Every row comes from one small tree of marks. Brackets hold a mark, then the marks that hang from it, in alphabetical order. Every link used is in the known rows. Which tree was each row made from?
Known rows
{sisa fakig {nive sila}}: [-0.8, -19.8, 5.2, -11.8, -7.1, -14.0, -18.9, 39.8, -0.7, -7.9, -2.1, -4.0, -9.3, -5.0, 10.0, 1.9, -6.9, -13.8, -2.3, 4.8]
{nive {sisa {fakig gesib {tagef soke}}}}: [6.5, -11.8, -14.0, -2.5, -2.9, -7.6, 0.2, 41.6, -2.1, -7.4, -0.1, 2.7, -15.4, 8.0, 16.9, 11.0, -5.5, 13.4, -5.7, 8.1]
{fakig sisa}: [7.6, -9.2, -5.6, 0.7, 8.7, -5.2, 5.2, 8.8, 4.1, 6.0, -3.5, -5.2, -0.6, 9.2, -4.3, 3.7, 2.2, 6.2, -9.3, -4.0]
{fakig gesib sisa tagef}: [2.1, -26.1, -13.7, -0.4, 1.6, -10.7, 20.5, 27.9, 16.2, 9.0, -6.0, 1.4, -9.3, 19.9, 20.2, 10.7, 8.3, 17.2, -21.8, -7.3]
{soke tagef}: [-0.9, 3.7, 3.1, -4.3, -5.7, -1.7, 6.8, 3.5, 11.3, 7.8, 5.7, 5.9, -7.8, 1.2, -7.8, -2.4, 13.1, 3.9, 8.8, -5.1]
{nive sila {sisa fakig}}: [8.1, -1.6, 2.3, 12.8, -0.5, -7.0, -14.2, 25.0, 4.0, -1.4, 3.5, 5.8, 3.3, -3.0, 0.5, 9.1, -9.2, -6.1, -0.1, 7.0]
{tagef {fakig gesib {sisa nive}} soke}: [1.1, -18.1, -9.4, -12.3, -1.1, 1.1, -0.7, 39.6, 15.9, -20.5, -9.0, -25.5, -15.8, 10.9, 18.6, 11.9, 0.4, 16.5, -16.6, -4.3]
{sisa {fakig {tagef soke}} {nive sila}}: [-2.7, -26.2, -6.4, -19.1, -14.5, -13.9, -17.5, 57.2, -16.0, -12.4, 3.5, -5.4, -26.0, 3.3, 22.9, 4.4, -12.7, -4.2, 0.2, 6.6]
{sila {nive sisa} {soke {tagef fakig}}}: [2.9, 19.3, 17.6, -3.3, 1.2, 0.8, 9.5, -0.6, 22.4, -20.4, 9.9, 14.7, 4.4, 4.5, -3.3, 3.7, 22.7, 11.9, 26.3, 0.2]
{fakig gesib {tagef soke}}: [-2.9, -14.7, -12.8, -4.6, -11.5, -2.0, 9.1, 22.8, -0.6, -3.8, 0.4, -0.3, -17.7, 11.0, 24.0, 6.9, -2.5, 12.3, -9.2, -2.5]
{fakig {sisa nive}}: [3.9, -16.1, -4.4, -14.0, 11.7, -8.4, -4.2, 21.8, 10.7, -5.9, -9.0, -13.7, -6.9, 8.9, 4.0, 5.0, 2.4, 7.1, -7.4, -1.1]
{soke {tagef fakig}}: [-5.3, 6.9, 3.9, -3.4, -11.6, 3.1, 10.6, 9.7, 14.0, -1.2, 9.9, 1.2, -7.2, 0.9, -6.8, 0.8, 14.1, 11.1, 5.5, -5.6]
{sisa {fakig gesib} nive}: [-1.8, -23.7, 0.7, -20.8, -0.1, -13.8, -7.2, 40.3, 11.1, -11.1, -12.9, -6.2, -10.2, -0.5, 14.5, 1.1, 1.4, -4.7, -8.9, 3.4]
{sisa fakig {nive {sila soke}}}: [-0.9, -25.9, 14.7, -18.7, -8.0, -13.2, -20.2, 27.0, 6.2, -15.4, -2.9, 2.5, -8.6, -5.5, 10.2, 0.1, -9.8, -21.4, 20.8, 2.2]
{soke {tagef {fakig gesib sisa}}}: [0.0, -10.0, -3.1, 1.6, -4.9, -2.0, 21.9, 25.4, 34.1, 4.9, 0.1, -3.8, -7.7, 12.9, 1.2, 8.0, 20.7, 19.6, -14.3, -13.3]
{tagef {fakig gesib sisa} soke}: [3.2, -11.5, -11.1, 2.9, -4.3, 4.3, 8.8, 27.7, 9.5, -9.1, -2.9, -17.6, -9.4, 10.8, 9.9, 10.0, 0.4, 16.8, -18.4, -6.9]
{fakig sisa {tagef soke}}: [6.1, -15.7, -16.6, -5.5, 0.0, -4.9, 7.0, 25.5, -12.7, 2.3, 2.7, -7.7, -17.2, 17.2, 7.5, 6.4, -2.6, 16.6, -7.8, -1.3]
{sila soke}: [-0.2, -5.4, 9.1, -6.0, -1.5, 1.3, -0.8, -13.9, 6.9, -6.9, -0.7, 6.6, 0.2, -2.0, 0.1, -1.9, -2.2, -9.1, 22.7, -3.1]
{sila {nive {sisa fakig}} soke}: [11.4, 2.5, 14.8, -8.2, 11.6, -12.6, -5.5, 9.3, -3.6, -18.8, -0.7, 15.1, 7.6, 0.9, -4.5, -1.0, 7.4, -5.1, 20.4, 10.6]
{sisa {fakig gesib tagef} {nive sila}}: [-6.9, -36.9, -2.6, -13.8, -12.9, -20.4, -4.1, 59.2, 10.8, -5.4, -4.4, 3.7, -18.5, 6.6, 35.0, 8.7, -2.7, -3.6, -14.3, 0.8]
{nive {sila soke} {sisa {fakig tagef}}}: [4.3, -16.6, 4.1, 1.0, -5.4, -10.8, -5.2, 25.1, 6.9, -5.3, 6.7, 18.3, -4.8, 3.3, 13.3, 10.5, -10.3, -6.4, 18.8, 4.6]

Write each row's tree
[1.7, -28.7, -1.7, 1.1, 0.0, -9.2, -3.6, 33.6, 31.7, -3.3, -11.3, -9.0, -6.1, 11.2, 23.7, 13.1, 1.8, 1.6, -20.7, -8.4] -> {fakig gesib {sisa {nive sila}}}
[1.9, -34.8, 7.4, -5.3, -1.5, -8.6, -4.7, 21.6, 38.8, -10.8, -11.4, -2.3, -6.5, 10.0, 23.6, 11.0, 0.1, -7.7, 0.5, -11.2] -> {fakig gesib {sisa {nive {sila soke}}}}
[-0.4, -28.9, -7.1, -7.6, -0.3, -14.3, -1.0, 41.0, 12.1, -0.9, -0.8, -4.1, -14.3, 15.6, 24.5, 13.0, -0.6, 8.2, -12.8, -3.6] -> {fakig {sisa {nive sila}} tagef}
[1.0, -15.1, -10.9, -16.5, -9.1, -10.5, -1.7, 38.6, -28.6, -2.1, 5.1, -0.1, -20.3, 4.2, 5.2, -1.7, -8.0, 4.0, 1.7, 7.3] -> {sisa {fakig {tagef soke}}}
[11.3, 9.1, 5.0, -1.6, 12.3, -12.6, -4.7, 22.7, -12.0, -10.8, -0.1, 9.1, 7.8, 2.2, -3.5, 1.0, 9.9, 4.4, -0.7, 13.9] -> {sila {nive {sisa fakig}}}
[5.3, 0.7, 11.2, 15.1, -0.8, 4.3, -10.4, -9.1, 22.6, -10.3, 4.7, 12.1, 7.3, -0.8, 5.9, 11.3, -9.9, -8.4, 21.8, -0.5] -> {nive {sila soke} sisa}
[-5.0, -28.6, -1.1, -16.8, -9.3, -19.5, -11.0, 52.8, -3.4, -4.7, 1.5, 2.6, -17.6, 2.4, 23.0, 4.2, -6.1, -4.6, -4.1, 5.3] -> {sisa {fakig tagef} {nive sila}}
[4.5, -23.5, -18.1, -3.1, -3.2, -6.6, 14.4, 32.7, 2.8, 1.7, -3.1, -5.7, -18.3, 20.4, 19.9, 10.3, 0.9, 18.2, -17.6, -5.4] -> {fakig gesib sisa {tagef soke}}
[8.8, 11.5, 13.8, 0.6, 12.4, -2.2, -1.3, -11.9, 6.6, -19.5, 1.0, 14.3, 11.8, 4.1, 3.0, 3.1, 9.0, 1.0, 21.1, 5.1] -> {sila {nive sisa} soke}
[-2.7, -34.4, 13.4, -15.6, -11.3, -14.0, -13.3, 33.5, 21.8, -15.8, -8.7, 4.5, -8.8, -2.7, 21.9, 3.6, -5.3, -20.7, 10.3, -2.6] -> {sisa {fakig gesib} {nive {sila soke}}}
[-3.3, -30.0, -10.5, -28.3, -8.8, -14.7, -5.0, 57.4, -6.1, -13.5, -7.0, -7.2, -28.0, 6.9, 26.3, 4.0, -3.4, 5.7, -7.4, 5.4] -> {sisa {fakig gesib {tagef soke}} nive}
[-1.8, -22.0, -9.2, -31.2, -5.5, -14.9, -11.6, 51.7, -21.4, -15.0, 0.1, -8.5, -26.9, 3.5, 13.8, -0.1, -8.3, 3.2, 2.3, 8.8] -> {sisa {fakig {tagef soke}} nive}
[0.0, -22.5, -12.7, -12.5, -11.6, -10.6, 4.4, 44.5, -12.9, -1.9, -1.1, 1.1, -20.8, 7.4, 18.0, 2.9, -3.6, 4.7, -8.8, 3.1] -> {sisa {fakig gesib {tagef soke}}}
[-7.4, -0.9, 2.7, -0.5, -13.2, 2.9, 16.3, 16.8, 29.5, -1.2, 3.6, 2.1, -8.1, 3.0, 6.0, 4.3, 17.9, 12.7, -4.3, -9.3] -> {soke {tagef {fakig gesib}}}
[2.1, -2.1, -1.3, -0.8, -2.6, -1.4, 16.1, 18.9, 18.7, 4.3, 5.8, -5.3, -7.5, 9.5, -10.1, 4.0, 16.2, 17.9, -3.2, -9.2] -> {soke {tagef {fakig sisa}}}
[-3.2, -17.0, -1.4, -13.2, -1.9, -4.9, 13.1, 37.5, 40.7, -6.5, -6.0, -12.0, -14.6, 12.3, 10.4, 9.9, 20.3, 19.8, -12.5, -10.5] -> {soke {tagef {fakig gesib {sisa nive}}}}
[-2.6, -24.4, -2.0, 2.2, -5.0, -4.8, 0.3, 41.6, 33.7, -11.6, -7.4, -13.7, -6.4, 9.9, 26.8, 15.1, 2.7, 7.4, -24.6, -8.2] -> {tagef {fakig gesib {sisa {nive sila}}}}
[-3.7, -2.1, -6.1, 1.4, -12.5, 8.9, 4.2, 18.5, 5.5, -15.1, 0.2, -11.5, -9.6, 2.3, 13.8, 6.5, -2.3, 9.7, -8.6, -3.4] -> {tagef {fakig gesib} soke}
[1.6, -12.7, -6.4, 5.1, 0.6, -0.7, 15.8, 22.0, 22.1, -3.0, -5.9, -10.4, -2.0, 11.1, 10.6, 10.7, 7.3, 15.5, -22.4, -8.8] -> {tagef {fakig gesib sisa}}
[1.7, -8.4, 7.5, -8.6, -3.7, -1.3, 15.4, 7.1, 24.7, -2.2, 6.1, 1.0, -6.8, 7.9, -10.5, 1.6, 14.2, 8.5, 18.0, -12.0] -> {sila {soke {tagef {fakig sisa}}}}
[-0.8, -12.0, -3.6, -13.1, 6.1, -2.7, 0.2, 28.8, 14.4, -13.8, -5.6, -20.0, -6.3, 6.9, 7.2, 8.6, 3.1, 13.2, -10.7, -2.7] -> {tagef {fakig {sisa nive}}}
[-5.5, 1.6, 13.1, -9.7, -12.0, 4.0, 9.6, -2.7, 21.3, -8.6, 9.4, 7.2, -6.5, -1.3, -5.6, -1.7, 11.3, 2.4, 27.4, -8.0] -> {sila {soke {tagef fakig}}}
[7.9, -9.2, 11.1, 6.8, -2.2, -6.4, -15.9, 12.7, 10.9, -8.5, 3.2, 13.1, 3.2, -3.7, 0.3, 7.6, -10.9, -14.9, 21.9, 5.2] -> {nive {sila soke} {sisa fakig}}
[-2.6, -12.9, 2.9, -4.6, -8.3, -5.8, 0.3, 38.1, 29.8, -5.5, 4.9, -10.4, -12.8, 8.0, 5.6, 10.4, 12.1, 10.4, -4.7, -9.5] -> {soke {tagef {fakig {sisa {nive sila}}}}}
[-2.1, -36.9, -8.8, -4.3, -3.6, -15.2, 5.1, 47.2, 27.8, -0.9, -7.6, -2.4, -15.1, 18.5, 36.4, 16.3, 3.3, 9.2, -24.0, -7.6] -> {fakig gesib {sisa {nive sila}} tagef}
[-0.3, -34.9, 1.6, -13.0, -2.0, -12.8, -2.4, 27.8, 18.6, -7.0, -1.5, 3.1, -14.2, 13.8, 24.6, 10.7, -3.7, -1.2, 8.3, -6.2] -> {fakig {sisa {nive {sila soke}}} tagef}
[-5.9, -31.6, -6.4, -26.2, -3.9, -19.2, 1.9, 53.2, 7.3, -5.9, -8.8, -0.1, -19.5, 6.5, 26.7, 4.2, 3.2, 4.2, -12.6, 3.6] -> {sisa {fakig gesib tagef} nive}
[4.6, 3.3, 13.5, 11.5, -7.2, 2.4, -4.3, -5.5, 33.0, -2.3, 10.0, 17.6, 0.7, 0.3, -2.1, 8.4, 3.9, -4.9, 30.2, -5.4] -> {nive {sila {soke tagef}} sisa}
[1.4, -12.2, 11.2, 3.8, -13.1, -0.9, 8.9, 11.7, 29.5, -0.5, 9.6, 5.1, -5.3, 6.3, -4.0, 6.9, 9.6, 1.1, 16.0, -15.0] -> {nive {sila {soke {tagef {fakig sisa}}}}}
[-1.7, -22.7, 18.2, -23.0, -13.3, -15.6, -13.1, 30.5, 17.9, -7.7, 3.1, 9.5, -15.3, -5.0, 0.8, -2.2, 3.2, -18.3, 28.8, -3.0] -> {sisa fakig {nive {sila {soke tagef}}}}
[3.4, -20.3, -1.1, -1.7, 3.1, -9.0, -9.6, 28.6, 15.5, -4.0, -4.8, -10.0, -6.3, 7.7, 10.7, 9.9, -1.7, -0.7, -10.4, -3.4] -> {fakig {sisa {nive sila}}}
[0.9, -31.0, -17.1, -18.1, 0.0, -9.7, 4.4, 45.2, 10.1, -8.8, -8.8, -14.0, -24.5, 19.1, 27.7, 11.3, 0.3, 18.9, -16.5, -3.3] -> {fakig gesib {sisa nive} {tagef soke}}
[1.0, -14.6, -4.8, -3.2, -7.3, 0.8, -13.2, 40.0, 5.4, -18.7, 1.4, -23.1, -14.3, 6.7, 12.8, 12.3, -8.8, 7.2, -9.6, -2.6] -> {tagef {fakig {sisa {nive sila}}} soke}
[-1.8, -8.4, 0.1, -16.3, 1.3, -5.6, 6.1, 32.1, 25.0, -6.6, 0.9, -13.0, -14.2, 9.3, -2.5, 5.9, 16.8, 17.7, -3.0, -7.0] -> {soke {tagef {fakig {sisa nive}}}}
